Known rows, with every way that one mark hangs from another:
Z(H Y(L(W(F)))): [ 0.05  0.10 -0.04  0.00  0.07  0.58 -0.03  0.06  0.10  0.06  0.00  0.25
  0.15  0.12 -0.16 -0.01 -0.09  0.15 -0.05  0.11  0.22 -0.20  0.09]
Y(L(W) Z(H)): [ 0.31 -0.02  0.10  0.02  0.09  0.63  0.00  0.00 -0.09  0.00  0.12  0.10
  0.06  0.05 -0.11 -0.03  0.04 -0.03 -0.06 -0.05  0.14 -0.08  0.05]
H(Z(Y(L W(F)))): [-0.04  0.17 -0.18  0.06  0.04  0.44 -0.03  0.08  0.01 -0.07  0.01  0.18
  0.20  0.04 -0.26 -0.05 -0.08  0.19  0.00  0.03  0.13 -0.27  0.10]
R(Z(H Y)): [-0.11 -0.02 -0.02 -0.04  0.04  0.04 -0.12  0.02  0.12 -0.04 -0.01  0.16
  0.05  0.11  0.02  0.00 -0.04 -0.06 -0.16  0.17  0.04 -0.17 -0.06]
L(Y(W(F) Z(H))): [ 0.32  0.09  0.04 -0.03  0.13  0.65 -0.03  0.07  0.04  0.12  0.08  0.14
 -0.16  0.10 -0.26  0.03  0.05  0.14 -0.16  0.01  0.16 -0.02  0.08]
W(F Y(L Z)): [ 0.15  0.11  0.00 -0.09  0.06  0.61  0.10  0.04  0.01 -0.01  0.17  0.05
 -0.13 -0.06 -0.41  0.03 -0.08  0.11  0.05  0.01  0.07  0.10  0.11]
L(W): [ 0.06  0.01  0.06  0.03 -0.03  0.14  0.03  0.03 -0.04  0.09 -0.04  0.08
  0.10  0.05 -0.02 -0.01  0.00  0.07  0.02 -0.05  0.09 -0.03  0.07]
F(Y(W Z(H))): [ 0.17 -0.01  0.10 -0.02  0.06  0.48 -0.08  0.10 -0.10  0.05  0.14  0.06
 -0.20  0.08 -0.09  0.04 -0.01 -0.08 -0.16  0.01  0.07 -0.13  0.05]
Y(L): [ 0.06  0.02 -0.01  0.01  0.05  0.25  0.01  0.02 -0.05 -0.03  0.05  0.03
  0.11  0.00 -0.15 -0.07 -0.08  0.01  0.07  0.04  0.07  0.00  0.05]
F(W Y(L Z(H))): [ 0.19 -0.03  0.12 -0.11  0.16  0.69 -0.13  0.04 -0.17 -0.03  0.22 -0.06
 -0.24  0.03 -0.08  0.07 -0.15 -0.17 -0.12 -0.02  0.16 -0.08  0.11]
Z(H Y(L W)): [ 0.10  0.05 -0.04  0.10  0.14  0.49 -0.10  0.11  0.00  0.06  0.01  0.23
  0.19  0.09 -0.12 -0.07 -0.08  0.01 -0.09  0.15  0.15 -0.29  0.03]
L(W Y): [ 0.16  0.01  0.14  0.03  0.04  0.25  0.05  0.06 -0.12  0.14 -0.04  0.10
  0.08  0.08 -0.06 -0.04 -0.03  0.16  0.03 -0.09  0.17 -0.01  0.13]
Y(L W(F) Z(H)): [ 0.26  0.12 -0.06 -0.02  0.11  0.80 -0.04  0.05  0.08  0.03  0.12  0.13
 -0.03  0.06 -0.35  0.01 -0.02  0.07 -0.10  0.07  0.15 -0.05  0.07]
Z(H Y(L W(F))): [ 0.04  0.14 -0.12  0.02  0.11  0.62 -0.08  0.12  0.12  0.06  0.01  0.24
  0.15  0.11 -0.27 -0.01 -0.11  0.13 -0.10  0.19  0.18 -0.24  0.07]
W(F Y): [-0.01  0.15 -0.04 -0.12 -0.04  0.30  0.08  0.06  0.08  0.07  0.01  0.05
 -0.19  0.02 -0.29  0.07 -0.09  0.15  0.02  0.01  0.05  0.09  0.10]
W(Y): [ 0.02  0.05  0.02 -0.04 -0.03  0.17  0.06  0.06 -0.07  0.06  0.01  0.03
 -0.12  0.01 -0.16  0.02 -0.06  0.04  0.04 -0.04  0.01  0.05  0.06]
L(W(F(Y(Z)))): [ 0.06  0.04  0.10 -0.07 -0.02  0.41  0.04  0.04 -0.04  0.04  0.13  0.02
 -0.13  0.03 -0.14  0.07 -0.05  0.13 -0.03 -0.04  0.11  0.01  0.15]
F(Y(L W Z(H))): [ 0.23  0.02  0.09 -0.01  0.12  0.72 -0.07  0.12 -0.14  0.02  0.20  0.08
 -0.09  0.08 -0.26 -0.04 -0.10 -0.06 -0.08  0.04  0.15 -0.10  0.11]
W(Y(Z)): [ 0.15 -0.01  0.09 -0.02  0.01  0.27  0.08  0.01 -0.08  0.01  0.12  0.03
 -0.18 -0.07 -0.12  0.05  0.02 -0.02 -0.03 -0.06 -0.04  0.04  0.02]
Z(Y(L W)): [ 0.02  0.04 -0.04  0.14  0.09  0.33 -0.02  0.12 -0.04  0.05  0.02  0.18
  0.29  0.00 -0.14 -0.08 -0.11  0.10  0.00  0.15  0.11 -0.23  0.05]
W(F Y(L Z(H))): [ 0.24  0.12 -0.01 -0.13  0.06  0.82  0.04  0.02  0.04 -0.01  0.17  0.09
 -0.23  0.03 -0.43  0.05 -0.06  0.04 -0.06  0.01  0.10  0.05  0.09]
L(W(F) Y(Z)): [ 0.24  0.04  0.12 -0.01  0.06  0.45  0.08  0.03 -0.03  0.10  0.06  0.09
 -0.02  0.02 -0.17  0.03  0.03  0.21 -0.02 -0.08  0.16  0.05  0.13]

Rows:
[ 0.26  0.00  0.07 -0.12  0.08  0.57 -0.06  0.01 -0.09  0.07  0.11 -0.02
 -0.36  0.00 -0.05  0.15 -0.02 -0.15 -0.18 -0.09  0.05 -0.05  0.05] => F(W(Y(Z(H))))
[ 0.01  0.00  0.04  0.11  0.06  0.28  0.01  0.06 -0.07  0.05  0.00  0.19
  0.33  0.01 -0.03 -0.06 -0.10  0.11  0.04  0.05  0.15 -0.20  0.08] => Z(Y(L(W)))
[ 0.24  0.00  0.08 -0.06  0.03  0.42  0.02  0.00 -0.06  0.00  0.11  0.07
 -0.29  0.02 -0.10  0.08  0.05 -0.09 -0.11 -0.05  0.00  0.00  0.00] => W(Y(Z(H)))
[-0.10  0.15 -0.17  0.05  0.00  0.18 -0.03  0.06  0.05 -0.03 -0.05  0.17
  0.10  0.04 -0.10  0.03  0.00  0.19 -0.06  0.01  0.06 -0.26  0.05] => H(Z(Y(W(F))))
[ 0.05  0.00 -0.03  0.04  0.12  0.31 -0.08  0.03  0.02 -0.05  0.05  0.15
  0.08  0.06 -0.02 -0.04 -0.07 -0.04 -0.09  0.12  0.10 -0.22 -0.01] => Z(H Y(L))
[ 0.24 -0.03  0.16 -0.03  0.08  0.71 -0.02  0.06 -0.18  0.01  0.19  0.08
 -0.07  0.09 -0.14 -0.02 -0.08 -0.04 -0.05 -0.03  0.18 -0.08  0.13] => F(Y(L(W) Z(H)))
[ 0.11 -0.05  0.12 -0.07  0.13  0.51 -0.07  0.05 -0.20 -0.02  0.21 -0.10
 -0.15 -0.05 -0.08  0.06 -0.18 -0.10 -0.05 -0.05  0.12 -0.03  0.13] => F(W Y(L Z))
[ 0.21  0.02  0.07  0.00  0.06  0.51  0.09  0.03 -0.13 -0.02  0.17  0.04
 -0.09 -0.08 -0.29 -0.02 -0.06  0.00  0.04 -0.03  0.03  0.07  0.07] => W(Y(L Z))
[-0.01  0.06 -0.06  0.03  0.12  0.47 -0.13  0.11  0.07  0.02  0.02  0.25
  0.24  0.13 -0.25 -0.10 -0.14  0.02 -0.11  0.22  0.15 -0.24  0.03] => R(Z(H Y(L W)))
[-0.07  0.01 -0.03 -0.03  0.08  0.28 -0.10  0.04  0.07 -0.06  0.04  0.18
  0.15  0.10 -0.13 -0.07 -0.12 -0.04 -0.09  0.20  0.10 -0.17 -0.01] => R(Z(H Y(L)))
[ 0.04  0.02 -0.03  0.09  0.08  0.24 -0.10  0.09  0.04  0.08 -0.04  0.21
  0.09  0.09  0.04  0.01 -0.01  0.00 -0.16  0.12  0.08 -0.29 -0.01] => Z(H Y(W))
[ 0.31  0.05  0.12 -0.05  0.08  0.63  0.03  0.01  0.00  0.11  0.07  0.15
 -0.13  0.11 -0.16  0.04  0.07  0.15 -0.12 -0.07  0.19 -0.01  0.11] => L(W(F) Y(Z(H)))
[ 0.32 -0.05  0.14  0.00  0.13  0.35 -0.03 -0.03 -0.09 -0.01  0.10  0.06
 -0.20  0.05 -0.02  0.01  0.09 -0.05 -0.14 -0.05  0.08 -0.02  0.00] => L(Y(Z(H)))
[ 0.23  0.08  0.05  0.00  0.12  0.48  0.05  0.07  0.00  0.11  0.07  0.10
 -0.06  0.01 -0.26  0.02  0.02  0.21 -0.07 -0.01  0.12  0.03  0.11] => L(Y(W(F) Z))
[ 0.01  0.05 -0.02  0.10  0.02  0.30  0.00  0.02 -0.15 -0.09  0.00  0.17
  0.29  0.04 -0.02 -0.08 -0.05  0.09  0.04 -0.10  0.13 -0.28  0.08] => H(Z(Y(L(W))))
[ 0.18  0.07  0.01 -0.01  0.04  0.63  0.08  0.01  0.03  0.02  0.11  0.08
  0.10 -0.02 -0.24  0.00 -0.02  0.16  0.03 -0.02  0.14  0.01  0.11] => Y(L(W(F)) Z)
[ 0.31  0.03  0.07 -0.10  0.14  0.82 -0.05  0.04 -0.13  0.04  0.16  0.01
 -0.24  0.00 -0.21  0.08 -0.11 -0.13 -0.11 -0.06  0.12 -0.03  0.10] => F(W(Y(L Z(H))))
[ 0.09  0.09  0.00 -0.10 -0.01  0.39  0.10  0.03  0.05  0.01  0.11  0.03
 -0.24 -0.06 -0.26  0.10 -0.01  0.10 -0.03 -0.02 -0.01  0.10  0.06] => W(F Y(Z))
[-0.15  0.00 -0.03  0.02  0.08  0.12 -0.05  0.04  0.05 -0.08  0.04  0.15
  0.25  0.01 -0.14 -0.08 -0.15  0.03 -0.02  0.19  0.05 -0.11  0.00] => R(Z(Y(L)))
[-0.03  0.13 -0.12  0.06  0.09  0.45 -0.02  0.12  0.10  0.06  0.00  0.21
  0.24  0.02 -0.28 -0.03 -0.13  0.21  0.00  0.17  0.15 -0.18  0.10] => Z(Y(L W(F)))
[ 0.07 -0.06  0.13 -0.07  0.08  0.27 -0.08  0.03 -0.17  0.01  0.16 -0.12
 -0.25 -0.05  0.09  0.13 -0.10 -0.12 -0.11 -0.06  0.04 -0.04  0.09] => F(W Y(Z))
[-0.03  0.13 -0.09  0.03  0.01  0.40  0.02  0.02 -0.02 -0.08 -0.01  0.18
  0.24  0.06 -0.18 -0.03 -0.07  0.21  0.03 -0.06  0.17 -0.23  0.12] => H(Z(Y(L(W(F)))))
[ 0.14 -0.05  0.13 -0.11  0.10  0.45 -0.14  0.03 -0.14  0.00  0.17 -0.09
 -0.36  0.04  0.08  0.13 -0.07 -0.19 -0.20 -0.06  0.08 -0.10  0.07] => F(W Y(Z(H)))
[ 0.24  0.01  0.01  0.09  0.11  0.50  0.01  0.05 -0.08  0.02  0.13  0.07
  0.14 -0.04 -0.20 -0.05 -0.01  0.04  0.00  0.02  0.07 -0.05  0.05] => Y(L W Z)
